What can hang from each mark:
P: D J K
A: F J K
J: P
Z: K
K: F N P Z
F: A
D: K
N: J

Every row comes from one small tree of marks. The marks that hang from a mark follow it in brackets, in alphabetical order. Every link used is in the known rows. Which tree was each row made from?
Known rows:
Z(K(F N P(D))): [ 0.58  0.20 -2.59 -0.01 -2.92  0.38  0.64 -0.70  1.27 -1.79 -0.60 -0.28
  1.69 -1.67  0.96 -2.22  0.06  0.59  0.92  0.65]
N(J(P(D(K)))): [ 0.63 -0.06  1.78 -0.35 -1.24 -0.72 -0.73  1.61  0.38 -0.18 -1.72 -0.40
 -5.13  0.88  0.22  1.88  0.01  0.04  1.78 -1.96]
F(A(K(N Z))): [-1.75 -0.03  0.35  0.50  1.12 -0.40  0.33 -0.11 -1.87  1.48  0.04  0.27
  3.17  1.01  1.82  1.55 -1.05  0.32 -3.60  0.91]
D(K(F(A) N(J(P)) Z)): [ 1.92 -0.48 -0.26 -0.77  2.19  1.88  0.48 -1.39 -1.40 -1.08  0.63  0.29
 -1.73 -0.15 -0.68  0.12 -0.45  0.99 -0.63  0.47]
P(D J K(F)): [ 0.06  0.94 -0.89 -0.28 -3.46 -1.71 -0.28  0.93  0.16  1.68 -0.30  0.70
 -0.01 -0.22 -3.07 -0.91  2.91 -2.19  1.89 -0.43]
F(A(J(P(D)) K(N))): [-3.69  0.23 -0.30  0.85  0.36 -0.50  0.58  0.25 -0.94  0.73  1.40  0.94
  0.83 -1.60  0.73  1.13 -0.14 -0.54 -1.03 -0.47]
J(P(D K(F(A)))): [ 0.71 -0.97 -0.25 -0.25 -4.60  0.05 -1.35  1.93  0.92  1.16 -0.36  1.54
 -3.96 -2.03 -0.09  2.35  1.01 -1.02  0.15 -0.92]
K(F(A(J)) N P Z): [-0.33 -0.36 -1.67 -0.27  4.19  1.35  1.55 -1.85  1.52 -1.43  3.10  0.73
  4.31 -1.99 -0.49 -2.61 -0.52 -0.03  2.37  1.56]
F(A(J(P) K(N Z))): [-3.02 -0.34  0.47  1.02  2.58  0.33  0.54 -1.17 -1.56  0.65  2.18  1.06
  2.43 -0.51  0.96  0.12 -1.23  0.19 -2.95  0.23]
F(A(K(N(J) P(D)))): [-2.14  1.35 -0.43 -0.43  0.85 -0.92  0.89  1.41 -0.34  0.24  0.34  0.26
  0.92 -1.80  1.31  1.02  0.65 -0.68  1.29  0.08]
N(J(P)): [ 0.76 -0.41  2.84  0.46  1.30 -0.12 -1.14  1.69  0.61 -0.17 -0.89 -0.62
 -4.41  0.88  0.67  2.39 -0.78  0.16  0.93 -1.67]
D(K(F N(J(P)))): [ 1.87 -0.37 -0.04 -0.14  1.03  1.68 -0.28 -0.63 -1.12 -1.35 -0.15 -1.27
 -2.65  0.25 -1.94  0.65  0.03  0.86 -1.10 -0.08]
A(F J K(N)): [-4.35 -0.26 -0.43  2.27  4.19 -0.31 -0.82 -3.91 -1.67  0.16  2.73 -1.47
  6.77  0.51 -1.19 -2.85  0.36  0.04 -3.23  0.74]
K(F(A) N P(D J)): [-0.62  1.44 -2.79 -0.69  0.23  0.95  1.22  0.93  2.04 -0.43  2.02  0.92
  1.00 -3.38 -2.16 -0.73  2.14 -1.79  7.15  0.71]
D(K(P)): [ 1.32  1.19  0.75 -0.69 -1.10 -0.42 -0.21  1.55 -1.91  0.45 -2.97 -1.61
 -1.45  2.84  0.74  0.70 -0.44  0.90 -5.78  0.09]
N(J(P(D(K(F))))): [ 0.99 -0.22  1.28 -0.19 -0.85 -0.59 -0.72  1.14  0.95 -0.69 -1.04 -0.36
 -5.08 -0.19 -0.61  1.31  0.38  0.07  2.49 -1.57]
D(K(F N P Z)): [ 2.11 -0.52 -0.90 -0.88  0.51  1.60  0.35 -2.04 -0.64 -0.78 -0.09 -1.13
  1.94  1.42 -1.11 -1.93 -0.50  1.24 -2.67  1.55]
D(K): [ 1.16  0.72  1.22  0.04 -1.40 -1.01 -0.59  1.39 -2.90  1.01 -3.84 -1.76
 -1.47  4.02  0.71  2.03 -0.90  1.06 -6.79 -0.23]
P(D(K(F(A(J)) N Z))): [-0.63  0.01 -1.83 -0.65 -1.55 -1.17  1.17 -0.71 -0.42 -0.04 -0.78  0.20
  1.53  0.94 -0.65 -0.68  0.05  0.03  0.69 -0.01]
N(J(P(K))): [ 1.07 -0.43  2.50 -0.13  0.32  0.14 -1.32  1.55  0.04  0.10 -0.44 -0.08
 -4.47  0.10  0.03  1.78  0.21 -0.38 -0.61 -1.64]
Z(K): [ 0.50  0.54  0.53  1.02 -2.11 -1.25 -0.24  0.85 -1.72 -0.07 -3.35 -0.77
  0.08  2.26  3.42  0.44 -1.65  1.32 -5.62 -0.25]
P(D(K) J): [-0.38  1.83  0.10 -0.37 -3.33 -1.91  0.27  1.62 -1.60  1.76 -2.72 -0.40
 -1.35  3.27 -1.48  0.35  1.13 -0.81  0.17 -0.87]
J(P(D)): [-0.05 -1.46  1.32  0.53 -4.63 -0.34 -1.72  2.00  1.58  1.59 -1.85  0.03
 -3.39  1.43  0.77  3.19 -0.73 -0.17  0.66 -1.42]

Write each row's tree:
[-0.29  0.70 -0.62 -0.78 -2.68 -0.41  0.81 -0.62 -1.08  1.64 -1.09 -0.06
  1.25  3.65 -2.01 -1.02  0.64 -0.56  1.50 -0.27]
P(D(K(N Z)) J)
[ 0.65 -1.54 -0.75 -0.38  1.96  1.50  0.48 -1.36  2.20 -1.18  2.49  1.39
 -0.37 -2.20 -0.64  0.16 -0.19 -0.13  6.41  0.06]
K(F(A) N(J(P(D))) Z)
[-1.54  0.45  1.20  0.66  0.94 -1.76  0.01  0.68 -2.06  1.83 -1.02  0.40
  2.06  1.35  2.73  1.76 -1.19  0.31 -4.78  0.63]
F(A(K(Z)))
[-0.13  0.42 -0.30 -0.03  3.70 -0.77  1.05 -0.61  1.21 -0.89  1.54  0.90
  2.46 -1.26  0.82 -2.15 -0.65  0.09  0.39  1.15]
K(F(A(J)) P Z)
[ 0.18  0.88 -3.11 -0.29 -2.24  0.38  1.21  0.30  0.81 -1.87 -0.26  0.78
  0.90 -3.02  1.93 -1.36  0.28  0.27  1.34  0.64]
Z(K(F(A) N P(D)))
[-1.85  0.68 -0.30 -0.67  1.08 -0.77  1.09  0.08 -0.13  0.44  0.88  0.73
  2.33 -0.99  1.50 -0.08  0.09 -0.36  1.47  0.46]
F(A(K(N(J) P(D) Z)))
[-1.16 -0.85 -0.07  1.57  0.57 -0.29 -0.68 -1.62 -0.63  0.40  0.57 -1.76
  3.86  0.14 -1.26 -0.01 -0.22  0.47 -3.21  1.23]
A(K(F N))
[ 1.49 -2.09  0.10 -0.07 -1.39  2.59 -1.17 -0.65  0.19  0.68  1.64  1.42
 -1.23 -1.29 -0.53  1.20 -0.19 -0.10 -1.79  0.20]
J(P(K(F(A) N Z)))
[ 0.59  0.44 -1.02  0.15 -1.48  1.04  0.45 -0.11 -0.46 -1.07 -1.23 -0.76
  1.53  0.35  2.27 -1.19 -1.04  1.04 -3.15  0.49]
Z(K(N P))
[ 0.32  0.29  0.42 -0.59  2.40  1.18  0.40  0.79  1.40 -1.07  0.48 -1.40
  0.53 -0.10 -0.34 -0.04  0.05 -0.24  2.90 -0.24]
K(N(J) P)
[ 1.52 -0.61  1.99  0.05  0.87  0.19 -1.26  1.04  0.51 -0.47  0.18 -0.06
 -4.33 -0.95 -0.61  1.18  0.52 -0.38  0.29 -1.17]
N(J(P(K(F))))
[-4.30 -0.67 -1.47  0.90  2.80 -0.34  0.04 -5.15  0.53  0.02  3.82 -0.43
  8.70  0.02 -1.21 -5.68  0.72 -0.19  0.79  1.34]
A(F J K(N P(D) Z))
[ 1.43 -0.49  1.67 -0.34  1.68  0.32 -0.71  0.70  0.19 -0.35  0.76  1.11
 -3.85 -1.38  0.32  0.97  0.26 -0.32  0.64 -0.80]
N(J(P(K(F(A) Z))))
[ 0.13 -0.43  2.07  0.11 -0.88 -0.98 -0.89  1.95  1.63  0.08 -1.14 -0.21
 -4.48  0.45  0.48  2.14 -0.20 -0.34  3.49 -2.06]
N(J(P(D)))
[ 0.39  1.62 -1.52  0.19 -2.36 -1.10  0.66  0.14  0.57 -1.06 -0.96  0.25
  0.23 -1.19  0.80 -2.92  0.69  0.07  0.76  0.34]
Z(K(F P(D J)))
[ 1.53 -2.35  0.53  0.35  2.90  2.07 -0.35 -2.71  2.08 -1.37  2.49 -0.19
  0.71 -0.23 -1.66 -0.80 -0.94  0.61  3.71  0.35]
K(F N(J(P)) Z)
[ 1.75 -1.07  2.11 -0.13  1.13  0.37 -1.10 -0.13  0.68 -0.41  0.62  0.28
 -3.18 -0.42 -0.46  0.26  0.10 -0.04  0.19 -0.89]
N(J(P(K(F Z))))
[ 0.43 -1.44  0.82 -0.21 -5.86  0.03 -1.75  1.90  0.68  1.93 -1.36  0.73
 -3.47  0.36  0.07  2.34  0.40 -0.78 -1.26 -1.36]
J(P(D K))
[-1.47  0.35  0.01 -0.06  1.41  0.03  0.55 -0.09 -1.04  0.98  0.69  0.36
  3.26 -0.05  1.88  0.47 -0.67  0.16 -2.53  1.17]
F(A(K(N P Z)))
[-0.56  1.40 -0.84 -0.53 -3.08 -0.52  0.55  0.70 -1.40  1.48 -1.65 -0.55
 -0.13  2.78 -2.29  0.08  1.21 -0.93  1.42 -0.65]
P(D(K(N)) J)
[ 0.98 -0.18  0.95 -0.65  0.10 -0.53 -0.12  0.85  0.58 -0.61 -0.44  0.80
 -4.61 -0.56  0.37  1.12  0.05  0.09  2.99 -1.24]
N(J(P(D(K(F(A) Z)))))
[ 1.57 -0.19 -0.96 -0.48  0.85  1.02  0.63 -1.28 -2.09 -0.17 -0.64 -0.27
  1.03  1.43 -0.25  0.35 -0.76  1.09 -3.35  1.23]
D(K(F(A) N Z))
[ 0.06  1.18 -0.77 -0.06 -0.95 -1.23  0.04  1.08  2.41  0.11  0.03 -0.16
  0.21 -1.04 -2.11 -1.46  1.74 -1.30  4.72  0.19]
K(F P(D J))
[ 0.72  1.11 -0.81  1.00 -0.68 -1.13  0.28  0.88 -1.43 -0.93 -2.16  0.33
 -0.65 -0.83  3.20  0.42 -0.97  0.98 -4.07  0.40]
Z(K(F(A)))
[-1.67  1.49  0.73  0.31  0.80 -1.43  0.01  2.16 -1.53  1.26 -0.99  0.07
  0.67 -0.41  2.46  1.84 -0.30 -0.10 -3.97  0.51]
F(A(K(P)))
[ 1.50 -1.05 -0.32 -0.59  4.01  1.60  0.61 -2.42  2.76 -2.03  2.56 -0.66
  2.82 -0.99 -1.44 -2.85 -0.27  0.33  4.73  1.10]
K(F N(J) P Z)
[ 1.04 -0.52 -0.86 -0.17  2.78  2.15  0.55 -2.67  1.87 -0.54  3.03 -0.13
  4.34 -0.01 -2.85 -3.47  0.21 -0.19  3.52  1.77]
K(F N P(J) Z)
